Every row comes from one small tree of marks. The marks that hang from a mark follow it in brackets, in the order of their numbers. Every link used is in the known rows. Which tree was each row made from?
(in the rows, 128 means zero)
Known rows
J679{J231 J276 J859{J560}}: 107; 179; 96; 111; 138; 147; 136; 97; 103; 144; 121; 154; 136; 147; 132; 130; 140; 119; 118; 132; 145; 137; 150; 126; 122; 132; 134; 142; 133; 117; 109; 138
J859{J679{J231{J260{J507}} J276{J560{J729}}}}: 109; 111; 106; 129; 144; 146; 134; 85; 106; 153; 123; 137; 137; 93; 133; 124; 152; 129; 130; 126; 142; 124; 144; 128; 125; 135; 90; 147; 135; 131; 111; 145
J590{J507{J260{J231}}}: 124; 122; 132; 100; 146; 146; 132; 118; 138; 125; 125; 145; 138; 135; 125; 136; 143; 121; 153; 128; 144; 134; 135; 129; 119; 137; 130; 132; 131; 115; 114; 137
J260{J231{J430 J560{J859}} J507{J590}}: 133; 123; 112; 99; 144; 127; 128; 108; 116; 146; 132; 160; 147; 122; 124; 123; 141; 124; 139; 122; 144; 136; 129; 133; 120; 136; 138; 142; 125; 112; 122; 135
J859{J679{J231{J260} J276{J560{J868}}}}: 110; 123; 97; 129; 144; 148; 141; 93; 109; 150; 122; 128; 137; 103; 151; 135; 148; 130; 128; 122; 144; 123; 135; 132; 112; 132; 112; 127; 135; 134; 110; 146
J729{J560{J859}}: 120; 143; 115; 116; 143; 138; 126; 106; 121; 131; 122; 143; 114; 127; 124; 135; 147; 127; 132; 119; 142; 130; 142; 132; 128; 144; 91; 129; 136; 128; 122; 144
J859{J679{J231 J276}}: 113; 174; 110; 136; 139; 154; 135; 95; 111; 141; 121; 137; 129; 119; 127; 132; 142; 115; 124; 127; 146; 121; 147; 130; 123; 134; 111; 129; 133; 121; 112; 143
J276{J560{J868} J679{J231{J260 J430} J859}}: 132; 89; 86; 127; 145; 120; 142; 108; 105; 154; 123; 143; 140; 89; 163; 133; 143; 131; 126; 126; 150; 135; 115; 134; 113; 134; 155; 138; 130; 130; 107; 144
J560{J231 J276 J729 J859}: 127; 114; 111; 129; 133; 140; 124; 68; 117; 146; 113; 134; 123; 135; 142; 141; 148; 129; 140; 107; 130; 150; 110; 129; 115; 142; 84; 161; 125; 127; 137; 145
J729{J560{J276 J868}}: 128; 126; 109; 116; 140; 133; 131; 107; 129; 139; 118; 147; 122; 126; 134; 138; 147; 121; 131; 134; 141; 142; 116; 140; 106; 145; 92; 140; 136; 131; 113; 141
J590{J507{J260{J231{J430 J560}}}}: 138; 136; 125; 95; 149; 149; 131; 111; 131; 129; 129; 139; 148; 126; 124; 136; 140; 130; 152; 124; 147; 135; 123; 130; 105; 138; 148; 129; 122; 113; 114; 129
J560{J276 J729 J859{J679}}: 123; 115; 121; 135; 134; 153; 125; 66; 116; 155; 114; 140; 121; 121; 140; 134; 151; 124; 142; 102; 135; 135; 120; 135; 129; 143; 57; 150; 132; 128; 129; 144
J590{J507{J260{J231{J430}}}}: 132; 135; 125; 101; 151; 143; 130; 115; 133; 129; 129; 143; 140; 128; 129; 143; 140; 127; 152; 128; 145; 131; 133; 129; 116; 138; 138; 132; 128; 114; 114; 130
J260{J507{J590}}: 124; 115; 122; 116; 139; 122; 132; 127; 123; 135; 122; 149; 140; 131; 115; 126; 142; 104; 131; 136; 147; 137; 135; 135; 134; 135; 106; 149; 136; 115; 119; 140
J729{J560{J231{J260 J430} J868}}: 137; 105; 97; 124; 157; 124; 132; 114; 113; 133; 129; 128; 135; 103; 154; 154; 140; 136; 134; 118; 133; 133; 122; 132; 96; 141; 138; 123; 125; 132; 117; 136
J590{J507{J260{J231{J560{J276}}}}}: 131; 132; 128; 94; 143; 155; 130; 105; 139; 129; 120; 146; 141; 138; 123; 131; 145; 126; 154; 125; 144; 147; 116; 131; 104; 137; 123; 135; 127; 116; 115; 136
J859{J560{J231{J260 J430} J276} J679}: 133; 140; 97; 131; 151; 141; 131; 92; 98; 140; 124; 126; 139; 128; 149; 149; 141; 144; 154; 102; 123; 137; 137; 133; 99; 137; 125; 111; 123; 142; 119; 131
J260{J231}: 125; 134; 123; 109; 136; 131; 135; 120; 133; 129; 125; 147; 134; 135; 126; 133; 142; 126; 141; 131; 141; 127; 137; 135; 122; 135; 141; 122; 131; 118; 116; 140
J231{J430 J560{J859}}: 143; 160; 110; 116; 141; 141; 129; 97; 110; 140; 127; 127; 140; 118; 133; 135; 140; 139; 138; 114; 150; 130; 116; 132; 112; 142; 126; 128; 118; 121; 124; 134
J729{J560{J231 J276{J679}}}: 132; 143; 105; 131; 140; 130; 126; 111; 121; 128; 114; 151; 114; 121; 131; 137; 147; 125; 136; 131; 133; 145; 129; 136; 105; 143; 121; 132; 132; 139; 121; 151
J868{J560{J231{J260{J507}} J859{J679}}}: 133; 115; 116; 150; 146; 142; 128; 106; 120; 132; 125; 144; 135; 98; 132; 128; 143; 126; 140; 90; 128; 137; 140; 118; 114; 139; 109; 124; 128; 138; 123; 149
J260{J231{J560{J859 J868}}}: 130; 110; 117; 102; 136; 136; 135; 99; 125; 143; 128; 144; 142; 132; 143; 127; 144; 126; 144; 123; 142; 135; 114; 134; 112; 140; 139; 128; 125; 120; 118; 141
J276{J560{J729 J859 J868} J679{J231}}: 120; 73; 101; 127; 130; 123; 133; 80; 109; 158; 119; 140; 125; 95; 154; 120; 157; 123; 135; 133; 148; 133; 112; 137; 135; 147; 86; 167; 135; 136; 117; 151
J679{J231{J260{J507} J430} J276{J560} J859}: 119; 144; 86; 113; 150; 137; 137; 100; 105; 154; 126; 150; 144; 104; 135; 134; 141; 137; 116; 130; 149; 135; 141; 121; 116; 129; 144; 148; 130; 120; 108; 141
J859{J679{J276{J560{J231{J260 J430} J729}}}}: 121; 134; 98; 134; 150; 149; 134; 85; 101; 147; 124; 125; 138; 103; 145; 150; 147; 145; 137; 107; 134; 123; 137; 130; 108; 136; 129; 127; 129; 139; 124; 143
J729{J560{J231 J276 J859{J679} J868}}: 122; 125; 101; 137; 145; 139; 128; 79; 118; 149; 117; 145; 114; 122; 147; 143; 148; 118; 135; 108; 124; 146; 125; 132; 105; 146; 84; 139; 132; 141; 123; 148
J679{J231{J260} J276}: 118; 143; 107; 117; 143; 149; 136; 109; 112; 133; 122; 130; 138; 121; 139; 135; 142; 134; 126; 132; 149; 125; 134; 127; 119; 130; 126; 127; 129; 119; 117; 145
J507{J260}: 126; 131; 132; 110; 141; 136; 129; 109; 127; 122; 119; 136; 136; 121; 134; 134; 139; 108; 142; 121; 148; 131; 129; 132; 126; 136; 121; 135; 131; 122; 113; 135
J507{J260{J231{J430 J560{J868}}} J590}: 132; 102; 117; 86; 148; 133; 133; 108; 122; 133; 127; 152; 154; 120; 153; 135; 136; 110; 139; 112; 148; 135; 109; 141; 108; 132; 158; 140; 127; 113; 115; 128
J868{J560{J231 J729 J859}}: 132; 118; 117; 139; 135; 142; 124; 93; 123; 133; 119; 142; 127; 111; 131; 129; 145; 129; 133; 95; 134; 140; 121; 124; 119; 144; 104; 151; 128; 129; 131; 146
J868{J560{J231{J260 J430} J276 J729}}: 151; 114; 107; 137; 142; 143; 124; 102; 125; 131; 119; 135; 140; 98; 142; 139; 142; 152; 136; 96; 133; 143; 104; 128; 95; 140; 119; 142; 123; 130; 127; 138

Write each row's tree
140; 130; 106; 132; 138; 133; 125; 83; 116; 142; 118; 128; 133; 119; 139; 148; 141; 137; 137; 119; 132; 145; 107; 135; 102; 141; 111; 159; 121; 124; 128; 134 | J560{J231{J430} J276 J729}
127; 100; 106; 130; 133; 120; 133; 100; 112; 139; 116; 134; 127; 112; 137; 131; 153; 131; 142; 130; 138; 137; 122; 138; 121; 143; 130; 148; 130; 141; 123; 152 | J276{J560{J231 J729} J679}
138; 149; 107; 135; 137; 125; 132; 118; 111; 135; 124; 137; 131; 99; 132; 129; 141; 125; 132; 141; 153; 123; 128; 136; 125; 138; 134; 131; 127; 121; 111; 141 | J276{J679{J231{J430}}}
129; 116; 86; 129; 139; 116; 141; 106; 108; 156; 121; 149; 134; 99; 152; 130; 143; 121; 121; 133; 153; 137; 117; 137; 116; 138; 145; 148; 132; 129; 107; 144 | J276{J560{J868} J679{J231{J430} J859}}
132; 105; 111; 138; 131; 134; 124; 76; 113; 147; 111; 143; 120; 120; 147; 136; 151; 126; 146; 116; 131; 147; 109; 131; 116; 145; 99; 156; 125; 133; 135; 154 | J560{J231 J276{J679} J729 J859}
132; 103; 116; 129; 147; 122; 132; 120; 116; 129; 126; 126; 147; 114; 132; 136; 140; 124; 144; 127; 132; 139; 133; 125; 111; 134; 135; 131; 124; 127; 120; 143 | J560{J231{J260{J507}}}
131; 108; 98; 114; 154; 119; 130; 120; 98; 134; 130; 133; 150; 128; 141; 142; 140; 132; 147; 119; 130; 138; 139; 131; 115; 135; 140; 130; 124; 130; 121; 129 | J859{J560{J231{J260{J507{J590}} J430}}}
109; 121; 99; 113; 135; 142; 140; 87; 113; 160; 118; 149; 138; 130; 149; 138; 147; 123; 120; 126; 146; 139; 122; 132; 116; 137; 131; 159; 138; 125; 116; 147 | J679{J276{J560{J729 J868}} J859}
111; 174; 103; 130; 144; 147; 133; 94; 100; 138; 123; 135; 134; 146; 136; 142; 143; 122; 143; 120; 128; 128; 158; 129; 110; 138; 133; 116; 129; 142; 118; 141 | J859{J560{J231} J679{J276}}
139; 157; 111; 115; 140; 148; 129; 84; 120; 148; 124; 148; 135; 124; 135; 135; 143; 141; 147; 106; 139; 134; 120; 135; 102; 137; 127; 120; 122; 123; 121; 136 | J260{J231{J430 J560{J276 J859{J679}}}}
132; 87; 110; 129; 134; 128; 131; 82; 120; 147; 115; 130; 137; 125; 152; 141; 145; 118; 135; 125; 131; 151; 94; 137; 101; 143; 101; 166; 125; 127; 124; 141 | J560{J231 J276 J729 J868}
122; 143; 90; 119; 149; 134; 129; 94; 103; 147; 126; 135; 137; 117; 140; 146; 145; 145; 138; 124; 138; 133; 139; 119; 115; 138; 136; 137; 127; 141; 128; 147 | J679{J276{J560{J231{J260{J507} J430} J859}}}
127; 97; 104; 117; 136; 126; 130; 81; 108; 147; 119; 134; 139; 140; 151; 139; 147; 124; 146; 126; 126; 151; 108; 137; 105; 147; 101; 158; 126; 137; 118; 134 | J859{J560{J231 J276 J729 J868}}
127; 128; 107; 117; 136; 133; 127; 84; 109; 138; 117; 133; 134; 146; 135; 137; 149; 132; 148; 122; 126; 148; 121; 136; 111; 143; 99; 152; 126; 134; 123; 133 | J859{J560{J231 J276 J729}}
124; 83; 107; 120; 142; 129; 134; 97; 113; 135; 120; 118; 138; 113; 142; 139; 150; 146; 142; 111; 135; 137; 121; 133; 113; 137; 120; 141; 127; 135; 124; 143 | J276{J560{J231{J260} J729}}
122; 99; 106; 111; 149; 121; 132; 120; 104; 131; 125; 136; 148; 140; 137; 136; 144; 124; 148; 123; 128; 143; 142; 131; 118; 134; 131; 131; 128; 131; 121; 134 | J859{J560{J231{J260{J507{J590}}}}}
137; 111; 128; 95; 148; 150; 128; 99; 126; 134; 129; 142; 148; 117; 129; 136; 143; 131; 152; 122; 145; 134; 118; 132; 109; 141; 133; 145; 121; 111; 116; 129 | J590{J507{J260{J231{J430 J560{J729}}}}}
133; 128; 94; 127; 142; 130; 125; 91; 113; 149; 120; 155; 114; 97; 151; 134; 148; 125; 130; 132; 144; 139; 114; 134; 113; 148; 88; 147; 131; 134; 117; 145 | J729{J560{J276{J679{J231{J430}}} J859 J868}}
143; 110; 105; 116; 136; 142; 127; 69; 110; 159; 122; 133; 144; 112; 153; 137; 145; 136; 139; 112; 145; 142; 84; 138; 103; 147; 93; 159; 118; 122; 125; 133 | J231{J430 J560{J276 J729 J859 J868}}
127; 100; 126; 94; 145; 149; 132; 99; 132; 138; 127; 143; 145; 129; 142; 131; 145; 117; 154; 122; 144; 140; 115; 128; 110; 142; 125; 137; 126; 119; 116; 138 | J590{J507{J260{J231{J560{J859 J868}}}}}
143; 116; 94; 141; 139; 123; 127; 87; 109; 152; 119; 140; 128; 113; 167; 148; 143; 125; 144; 123; 134; 145; 100; 130; 102; 145; 130; 143; 122; 141; 130; 148 | J560{J231{J430} J276{J679} J859 J868}
132; 153; 97; 126; 142; 138; 122; 95; 115; 142; 118; 155; 108; 106; 134; 133; 148; 133; 131; 127; 144; 137; 127; 133; 120; 146; 89; 141; 132; 131; 122; 145 | J729{J560{J276{J679{J231{J430}}} J859}}
128; 88; 113; 123; 148; 121; 133; 123; 115; 129; 123; 132; 147; 121; 137; 137; 141; 118; 137; 118; 132; 141; 131; 129; 116; 131; 134; 134; 128; 121; 126; 143 | J560{J231{J260{J507{J590}}}}
132; 134; 125; 100; 146; 132; 130; 110; 126; 123; 128; 149; 139; 116; 139; 140; 136; 121; 146; 119; 145; 125; 130; 131; 118; 135; 148; 128; 128; 118; 111; 130 | J507{J260{J231{J430}}}
112; 141; 109; 132; 145; 158; 132; 87; 105; 145; 123; 134; 128; 113; 145; 135; 146; 128; 133; 107; 141; 121; 145; 124; 128; 134; 98; 121; 131; 126; 123; 148 | J560{J859{J679{J231{J260} J276}}}
120; 152; 112; 128; 143; 150; 124; 89; 121; 141; 115; 150; 108; 125; 127; 137; 150; 127; 135; 107; 135; 137; 140; 134; 122; 144; 66; 130; 137; 135; 122; 146 | J729{J560{J276 J859{J679}}}
139; 113; 94; 131; 147; 118; 136; 118; 106; 135; 122; 125; 136; 101; 147; 143; 146; 150; 147; 124; 141; 131; 125; 133; 110; 138; 163; 117; 125; 144; 123; 148 | J276{J560{J231{J260 J430}} J679}
129; 115; 103; 131; 136; 132; 131; 80; 120; 148; 116; 135; 128; 139; 155; 145; 145; 121; 139; 117; 131; 153; 103; 128; 103; 143; 105; 148; 126; 134; 128; 146 | J560{J231 J276 J859 J868}
121; 105; 124; 102; 140; 119; 132; 128; 129; 135; 126; 163; 143; 133; 118; 123; 143; 109; 138; 136; 141; 135; 141; 135; 130; 133; 129; 143; 135; 113; 116; 140 | J260{J231 J507{J590}}
136; 79; 116; 129; 129; 128; 130; 94; 121; 151; 115; 146; 133; 109; 153; 131; 150; 116; 143; 136; 141; 139; 93; 142; 114; 146; 97; 160; 131; 131; 119; 147 | J560{J276{J679} J729 J868}
130; 61; 121; 106; 144; 139; 128; 95; 107; 147; 125; 136; 153; 108; 137; 120; 149; 126; 142; 108; 142; 139; 112; 134; 126; 136; 95; 152; 125; 114; 129; 142 | J231{J260{J507{J590}} J560{J729 J859}}
136; 122; 113; 99; 144; 123; 131; 119; 121; 139; 132; 157; 153; 122; 118; 123; 139; 122; 137; 132; 145; 133; 126; 138; 114; 134; 151; 140; 125; 110; 115; 131 | J260{J231{J430 J560} J507{J590}}
122; 180; 92; 121; 142; 138; 134; 100; 111; 138; 122; 130; 133; 134; 132; 150; 143; 142; 130; 130; 144; 131; 136; 128; 108; 137; 152; 133; 128; 137; 125; 143 | J679{J276{J560{J231{J430}}}}
118; 105; 129; 89; 143; 133; 131; 116; 130; 121; 120; 158; 138; 134; 139; 134; 140; 105; 139; 112; 144; 134; 130; 137; 128; 128; 138; 137; 138; 113; 119; 138 | J507{J260{J231} J590}
